Every row comes from one small tree of marks. The marks that hang from a mark follow it in brackets, in alphabetical order. Every link used is in the known rows. Which tree was each row made from?
In the rows, 128 means zero.
Known rows:
mirur{mutu{gubosuz{sebap{vusof}} zikek}}: 108 164 155 124 173 164 118 111 156  98 128 153  92 133 145 158 134  82 117 136 139 102 131
mirur{mutu{gubosuz{sebap} zikek}}: 105 162 157 130 174 149 137 120 157  96 131 161  92 134 145 163 127  88 118 126 146 102 120
zikek{modaso{gubosuz} mutu}: 112 143 184 127 142 112 125  93 155 100 124 118 139 114 113 135 114 118 115 111 152 128 122
zikek{mutu}: 127 130 151 131 147 119 138 121 138 111 125 127 124 141 128 143 117 114 116 115 144 108 100
zikek{modaso nupe}: 126 162 180 119 141  80 126 122 130  92 134 122 146 105 137 144 127 125 126 115 127 116 118
dobig{modaso{zikek{nupe}}}: 147 159 183 135 162  89 137 131 126  56 144 140 156 114 174 116 123 116 145  86 116 131 147
mutu{mirur zikek{modaso}}: 124 159 162 121 140 111 120 104 128  83 147 142 102 121 117 161 110 101 108 122 149  70 107
nupe{zikek{modaso}}: 120 181 168 142 126  94 112 111 128 113 129 108 163 125 131 157 120 119 113 122 126 115 110
nupe{zikek{modaso mutu{gubosuz{sebap}}}}:  97 188 169 152 138 134 124  77 146  92 113 126 141 123 144 153 108 100 104 122 143 122  99
zikek{modaso{gubosuz{sebap}} mutu nupe}: 109 148 196 115 161 101 130  72 156  87 115 135 140  93 143 117 123 109 107 107 145 141 128
sebap{gubosuz{mutu} vusof}: 116 159 157  97 152 144 109 126 137 121 123 126 121 136 156 106 142  98 110 101 101 118 147
gubosuz{mutu{mirur} sebap{vusof}}: 130 144 139 101 163 156 115  96 128 133 146 152 110 106 170 106 148  69  92 114 117 104 137
mutu{gubosuz{sebap{vusof}}}: 118 166 161 112 153 158 115 124 131  99 133 131 108 111 147 131 128  98 122 122 141 112 119
mutu{mirur}: 148 150 155 108 135 113 131 131 113 113 158 141 110 127 130 144 116 110 111 106 127  85 110
zikek{modaso mutu nupe}: 119 149 175 132 145  93 135  97 144  85 119 127 141 117 135 144 120 118 118 115 135 118 108
sebap{gubosuz}: 118 163 171 104 138 115 125 142 130 102 128 123 120 139 138 128 118 120 116 100 121 111 122
nupe{zikek}: 133 169 157 132 136  96 122 130 120 126 131 118 151 139 137 150 121 121 115 113 120 112 106
gubosuz{mutu}: 127 136 142 119 160 118 140 143 134 133 138 136 129 126 150 125 139 107 120 102 122 114 121
modaso{gubosuz{sebap} zikek{mutu nupe}}: 119 137 205 107 177 101 149  65 161  70 115 155 140  91 168 101 128 102 114  88 138 149 143
nupe{zikek{modaso mutu{gubosuz mirur}}}: 117 195 168 146 124 130 128  79 134  89 131 135 127 134 129 164  96 105 104 110 128  98  96
mutu{gubosuz{sebap} mirur zikek}: 117 169 158 111 161 150 135 110 130  76 144 168  68 120 140 148 105  87 110 109 155  74 101
modaso{gubosuz zikek}: 132 144 198 107 155  96 138 111 146  86 136 134 145 103 139 118 125 120 131  90 135 133 145
gubosuz{mutu{zikek}}: 117 133 139 122 174 118 139 136 141 116 130 146 112 135 143 134 134 100 120 107 137 100 115
dobig{modaso{gubosuz}}: 145 152 178 124 158 108 120 152 126  98 153 126 142 122 138 112 116 124 137  85 132 134 148
gubosuz{sebap{vusof}}: 126 143 155 109 153 138 103 114 127 119 131 122 126 110 150 122 141  94 109 133 139 115 125
mirur{mutu{gubosuz zikek{modaso nupe}}}: 110 179 176 132 163 117 137 118 158  76 130 153 108 128 133 176 124 106 131 120 130 103 125
mutu{gubosuz zikek{modaso nupe}}: 107 181 181 123 157 107 134 124 141  56 126 142 106 116 126 160 110 118 137 111 146  97 106

Write each row's tree:
107 133 164 103 188 126 133 111 154 119 128 152 112 107 151 104 137  93 108  98 148 125 137
modaso{gubosuz{mutu{zikek} sebap}}
131 143 196  99 179  86 155 105 154  90 131 155 149  93 168  97 141 113 130  69 108 147 159
modaso{gubosuz{mutu} zikek{nupe}}
132 154 195 127 171 116 126 109 140  68 143 139 151  95 171  94 124 102 130  85 139 149 164
dobig{modaso{gubosuz{sebap} zikek}}
142 144 203 100 161  94 154  73 148  66 134 163 128 106 148 115 115 110 116  74 121 123 141
modaso{gubosuz zikek{mutu{mirur} nupe}}
148 153 166 117 166 123 129 137 126 109 164 149 128 119 154  98 121 104 124  69 115 125 157
dobig{modaso{gubosuz{mutu{mirur}}}}
131 138 182 126 159  92 154  92 147  67 118 145 142 118 159 131 124 112 127  98 126 123 120
modaso{zikek{mutu nupe}}
107 163 158 115 167 159 114 116 139  81 124 142  88 121 140 140 122  91 122 128 157  95 113
mutu{gubosuz{sebap{vusof}} zikek}
135 163 185 118 154 116 163  85 141  48 133 167 112 117 157 138 107 104 126  84 122 103 117
modaso{zikek{mutu{gubosuz mirur} nupe}}
122 138 149 113 181  99 145 133 140 108 127 155 115 130 154 129 137 105 123  98 123 104 119
gubosuz{mutu{zikek{nupe}}}
116 139 138 110 178 140 137 100 137 113 141 171  91 116 165 121 134  72  94 108 139  89 117
gubosuz{mutu{mirur zikek} sebap}
142 145 180 117 154  97 155  79 138  65 133 160 127 118 159 133 117 103 115  92 120 105 121
modaso{zikek{mutu{mirur} nupe}}
124 158 155 115 149 172 125  85 134  92 135 151  87 124 144 134 112  83 102 115 140  94 109
zikek{mutu{gubosuz{sebap{vusof}} mirur}}
126 138 186 108 171 107 147 108 155  99 135 146 145 100 157 103 138 108 127  78 123 141 156
modaso{gubosuz{mutu} zikek}
131 157 156 123 140 146 147 112 131  90 142 151  90 139 127 151  99 105 115  99 139  87  95
zikek{mutu{gubosuz mirur}}
130 165 191  98 155  87 125  95 135  74 144 153 107 106 121 141 112 113 112  98 135  91 127
mutu{mirur zikek{modaso{gubosuz} nupe}}
145 143 161 110 150 103 147 103 126  96 138 154 110 132 142 138 113 110 108  96 120  95 103
zikek{mutu{mirur} nupe}
116 157 193 108 162  80 124 112 145  78 126 135 126 107 120 139 121 123 125 106 144 113 127
mutu{zikek{modaso{gubosuz} nupe}}
148 159 205 120 169  85 135 124 135  58 145 142 158 103 164 101 121 122 145  69 117 147 165
dobig{modaso{gubosuz zikek{nupe}}}
132 174 160 101 146 166 116 107 120  97 150 149  89 110 148 132 119  87 109 114 133  90 119
mutu{gubosuz{sebap{vusof}} mirur}
125 156 177 108 147 114 126 104 141 116 150 137 130  98 131 121 127 105 110  94 126 117 141
zikek{modaso{gubosuz{mutu{mirur}}}}
135 150 173 119 189 101 133 141 138  90 142 152 130 123 158  99 126 112 136  71 121 133 156
dobig{modaso{gubosuz{mutu{zikek{nupe}}}}}
142 153 162 101 158  93 137 120 119  84 146 161  94 130 134 148 114 108 114 102 128  74 107
mutu{mirur zikek{nupe}}
118 163 152  91 158 150 110 107 134 103 131 150  89 143 150 115 130  83  99 100 106  87 143
sebap{gubosuz{mutu{mirur zikek}} vusof}
130 184 157 135 134 133 138  99 127 102 133 145 115 150 135 158  98 107 106  99 122  95  92
nupe{zikek{mutu{gubosuz mirur}}}
121 182 187 128 132  91 111 105 136 116 130 111 164 116 123 143 118 125 113 109 127 130 125
nupe{zikek{modaso{gubosuz}}}
113 160 155  98 159 131 136 120 136 100 134 158  89 144 150 123 120  93 101  87 115  87 127
sebap{gubosuz{mutu{mirur zikek}}}
125 143 185  98 175 126 146  75 151  97 144 168 127  83 176  92 137  81 103  80 126 132 158
modaso{gubosuz{mutu{mirur} sebap} zikek}
118 137 140 110 170 149 113 110 137 136 129 135 127 107 171 104 155  79 104 121 125 124 137
gubosuz{mutu sebap{vusof}}
123 174 169 101 170 130 143 107 128  65 141 177  71 114 151 142 108  93 112 100 141  79 104
mutu{gubosuz{sebap} mirur zikek{nupe}}
124 177 180 123 139 120 144  88 137  65 135 151 107 115 133 152 101 109 117  99 129  97 104
zikek{modaso mutu{gubosuz mirur} nupe}
132 156 194 107 145  96 134  75 143  85 136 145 125 105 126 129 110 114 106  92 128 114 126
zikek{modaso{gubosuz} mutu{mirur} nupe}
150 155 178 137 160 104 145  98 129  49 145 158 138 122 173 118 111 102 128  80 116 116 140
dobig{modaso{zikek{mutu{mirur} nupe}}}
129 165 173 111 148  91 127 101 127  72 143 151 106 115 129 155 114 106 112 112 135  77 111
mutu{mirur zikek{modaso nupe}}
120 168 170 113 167 109 144 143 134  68 128 151  94 131 133 153 110 121 139 100 139  93 102
mutu{gubosuz zikek{nupe}}
142 154 195 129 162 104 129 126 136  68 148 134 155 109 154 106 118 117 142  78 130 142 162
dobig{modaso{gubosuz zikek}}
